Each row comes from the steps of one walk. Every step used is in the known rows, and no mark comes twice. Write the walk behind each row, first mark first.
In the rows, 100 means zero.
Known rows
E -> K -> L -> H: [32 119 96 108 95 108 92 112 93 105 116 78 101 120 87 108 100 81 105 102 111 99 106 114 80 118 90 89]
L -> H: [69 111 103 101 106 102 91 107 96 99 100 90 92 104 105 120 85 109 97 130 105 126 102 105 82 101 90 101]
U -> D: [104 111 106 107 103 95 92 103 106 95 101 104 98 110 112 89 75 107 86 114 119 101 111 84 86 107 100 100]
K -> E: [108 100 110 98 94 103 99 94 106 103 96 102 110 108 65 125 95 93 99 105 115 96 105 86 93 99 97 96]
H -> L -> K -> E: [118 93 105 90 112 103 101 85 99 101 107 107 99 104 64 86 126 64 114 77 114 91 110 77 93 87 100 88]
E -> V -> D -> X -> T: [139 85 97 106 91 92 105 94 106 101 97 118 113 101 142 121 98 133 96 109 97 127 91 103 126 97 113 125]
X -> D: [110 110 111 104 100 93 98 96 107 96 94 88 114 87 106 107 79 118 99 106 115 114 96 100 100 110 98 103]
H -> L -> K -> E -> V -> D -> M: [122 73 91 90 102 105 116 66 100 89 101 124 107 108 115 59 124 68 118 70 131 111 111 88 89 92 103 105]
T -> H -> L -> K -> E -> V -> D: [106 80 82 87 98 105 120 88 96 103 94 108 98 93 94 73 114 130 120 69 116 95 104 110 115 94 110 106]
E -> K -> L -> H -> T: [24 113 95 104 79 102 91 113 91 105 117 88 100 113 91 101 98 61 107 97 98 72 95 124 74 117 86 77]
D -> X -> T -> H: [121 109 103 106 112 100 96 109 103 105 99 99 98 93 112 120 105 127 98 123 80 127 107 107 127 95 103 117]
V -> D -> X -> T -> H -> L: [137 86 93 109 116 111 103 100 99 102 97 110 95 79 141 94 100 129 91 95 92 124 98 108 120 96 104 121]
E -> K: [66 120 109 96 109 94 96 103 97 98 109 94 102 102 102 110 99 100 110 91 102 106 115 94 95 111 101 98]
T -> H -> L -> K -> E: [104 98 98 89 115 109 105 94 96 105 101 97 91 95 64 83 124 93 117 80 108 94 114 96 106 89 101 93]
X -> T -> H -> L -> K -> E: [133 92 96 88 116 112 103 98 96 102 99 110 101 102 47 99 137 83 113 89 109 103 102 97 124 83 101 100]
E -> V -> D: [97 95 98 95 89 90 112 92 102 98 93 105 108 99 137 107 74 145 107 101 115 116 91 108 102 105 109 113]
X -> T -> H: [107 112 104 93 111 103 102 113 98 99 91 97 103 101 85 127 93 126 102 125 101 127 97 113 123 98 99 112]
K -> L: [85 116 108 103 96 99 99 103 104 105 106 79 111 114 86 107 79 90 106 101 116 98 101 100 89 108 97 94]
V -> E -> K -> L: [61 107 104 103 91 102 100 111 94 103 107 90 106 129 83 94 103 77 103 80 114 60 128 106 97 129 104 84]
E -> K -> L -> H -> T -> X -> D: [53 107 89 109 83 104 89 108 92 100 110 73 100 85 86 79 100 51 105 81 88 67 72 110 66 111 87 80]
U -> D -> X -> T -> H -> L: [130 105 92 117 118 107 89 110 102 98 107 113 83 88 116 73 111 118 78 118 93 121 112 99 122 94 100 113]
K -> L -> H -> T -> X -> D -> U: [89 96 86 103 82 105 90 99 98 98 101 69 95 89 128 72 80 34 101 114 81 75 60 97 49 99 77 87]
T -> H: [82 120 104 95 111 98 103 108 98 101 94 84 93 91 105 107 79 137 106 115 98 115 110 112 106 104 99 107]
T -> H -> L -> K -> E -> V: [92 98 87 85 103 99 113 93 96 102 102 100 92 93 63 81 129 114 123 90 103 107 108 112 125 86 105 103]
U -> D -> V -> E: [109 99 114 106 100 95 98 111 105 95 92 123 90 124 105 98 81 120 61 110 105 70 123 84 95 106 110 87]
X -> D -> V -> E: [114 99 118 104 97 93 104 105 107 95 85 106 105 101 101 118 87 128 76 100 98 86 110 102 111 109 107 91]
V -> E -> K -> L -> H -> T -> X: [42 97 89 102 84 107 90 116 83 103 107 89 84 113 78 77 107 36 100 78 82 36 96 106 64 112 92 75]
H -> T: [85 109 110 93 90 88 96 101 100 98 102 104 99 94 108 107 79 84 106 107 92 85 92 103 90 100 94 91]

Which walk is each row?
[83 104 117 101 97 94 103 108 102 95 93 104 106 103 98 114 104 119 80 82 95 77 123 105 113 121 109 85] : X -> D -> V -> E -> K
[134 103 98 99 131 99 97 100 97 103 110 102 87 88 110 83 136 95 110 95 81 120 114 98 131 82 106 109] : D -> X -> T -> H -> L -> K
[120 105 98 85 129 102 102 104 92 98 102 102 91 97 84 91 123 94 116 98 99 120 104 103 125 84 103 105] : X -> T -> H -> L -> K
[143 89 96 101 119 109 99 95 101 108 106 111 97 96 70 94 149 84 108 90 89 102 111 92 130 81 104 105] : D -> X -> T -> H -> L -> K -> E
[164 67 94 100 89 97 108 82 109 108 98 125 122 119 105 115 130 102 108 85 107 98 95 87 126 87 118 112] : L -> K -> E -> V -> D -> X -> T
[76 106 97 95 100 98 88 107 91 97 100 91 78 84 98 98 86 65 102 111 72 89 74 91 63 86 87 94] : L -> H -> T -> X
[102 110 106 91 103 89 94 99 97 98 100 95 88 79 97 94 85 64 109 90 74 79 77 80 74 87 96 94] : H -> T -> X
[106 94 96 86 100 95 108 84 99 100 107 111 98 103 66 88 133 85 120 85 110 105 104 94 115 83 105 96] : H -> L -> K -> E -> V
[90 99 96 103 102 103 89 91 97 83 97 93 93 76 123 69 91 43 97 115 91 108 79 97 54 94 77 98] : L -> H -> T -> X -> D -> M
[61 110 99 109 94 106 93 109 98 106 107 78 101 119 89 110 84 89 97 122 114 109 98 112 78 107 88 92] : K -> L -> H
[113 80 94 96 77 100 114 86 105 101 89 113 116 107 99 117 87 133 104 93 126 100 92 100 104 103 108 108] : K -> E -> V -> D
[105 115 116 104 106 90 97 106 109 96 100 114 95 110 107 108 76 124 71 109 100 101 106 79 89 98 105 93] : U -> D -> V
[118 108 106 120 106 91 86 100 110 101 108 106 93 102 137 85 87 109 79 113 101 102 121 76 91 104 103 105] : U -> D -> X
[106 89 92 88 90 92 112 86 102 96 92 100 103 104 179 99 73 120 107 112 103 116 92 98 91 103 101 115] : E -> V -> D -> U
[149 71 93 107 77 103 107 87 111 105 93 125 122 108 104 130 112 123 93 103 105 114 88 98 125 96 111 119] : K -> E -> V -> D -> X -> T
[97 95 90 97 94 101 88 96 96 92 94 83 85 75 147 81 82 52 98 122 72 90 64 89 56 92 78 94] : L -> H -> T -> X -> D -> U
[123 89 88 105 94 98 111 102 104 104 91 109 105 91 141 115 96 163 99 113 89 132 96 122 137 99 113 129] : E -> V -> D -> X -> T -> H
[38 106 104 105 93 108 98 121 92 105 107 95 94 132 79 117 106 92 80 94 93 69 119 114 92 119 100 77] : D -> V -> E -> K -> L -> H
[91 103 107 106 97 101 104 109 100 100 99 83 105 101 70 92 105 81 87 56 85 54 101 87 89 116 109 81] : T -> X -> D -> V -> E -> K -> L
[54 108 97 105 78 102 91 110 97 105 109 87 99 111 92 102 81 70 101 117 103 82 83 121 76 106 84 83] : K -> L -> H -> T
[50 103 103 114 85 108 99 118 98 102 102 90 107 119 80 110 103 103 76 93 103 72 113 121 96 128 98 78] : X -> D -> V -> E -> K -> L -> H
[150 86 106 110 103 100 97 94 107 102 96 113 113 102 140 123 93 115 90 100 102 113 96 89 108 100 108 116] : V -> D -> X -> T
[107 96 101 86 91 89 108 87 104 104 100 105 110 119 68 107 119 98 122 94 112 99 105 92 113 89 109 97] : L -> K -> E -> V
[126 108 105 101 113 95 96 95 104 93 93 80 103 75 97 92 83 97 104 93 97 106 83 79 86 96 99 105] : T -> X -> D
[119 96 110 90 105 97 100 88 104 106 100 100 111 120 68 110 113 76 116 88 117 84 112 76 95 93 105 89] : L -> K -> E
[92 103 105 101 97 95 93 107 100 96 94 95 88 70 99 108 85 91 81 105 63 89 61 98 72 86 90 87] : L -> H -> T -> X -> D -> V
[137 75 87 106 81 108 113 97 107 108 88 119 115 100 104 122 110 151 95 109 98 114 92 117 136 97 111 123] : K -> E -> V -> D -> X -> T -> H
[72 107 108 96 102 98 98 107 92 97 101 100 96 116 98 102 106 95 100 88 104 75 130 100 100 120 106 93] : V -> E -> K
[79 117 100 95 119 104 103 105 94 97 102 91 82 76 100 87 92 123 105 105 97 122 109 113 109 98 95 107] : T -> H -> L
[121 106 98 107 121 106 96 107 99 101 106 104 87 78 108 100 119 117 95 115 79 134 107 109 132 90 99 117] : D -> X -> T -> H -> L
[123 86 84 106 104 104 110 99 99 99 98 115 93 76 138 93 108 153 98 104 87 136 96 121 140 93 109 128] : E -> V -> D -> X -> T -> H -> L
[97 99 101 93 83 95 107 93 105 100 97 107 110 108 65 124 102 116 108 117 110 112 98 102 111 96 102 104] : K -> E -> V
[107 106 112 105 108 98 99 86 108 84 96 96 115 94 126 84 85 87 100 114 122 135 111 93 86 110 89 107] : X -> D -> M
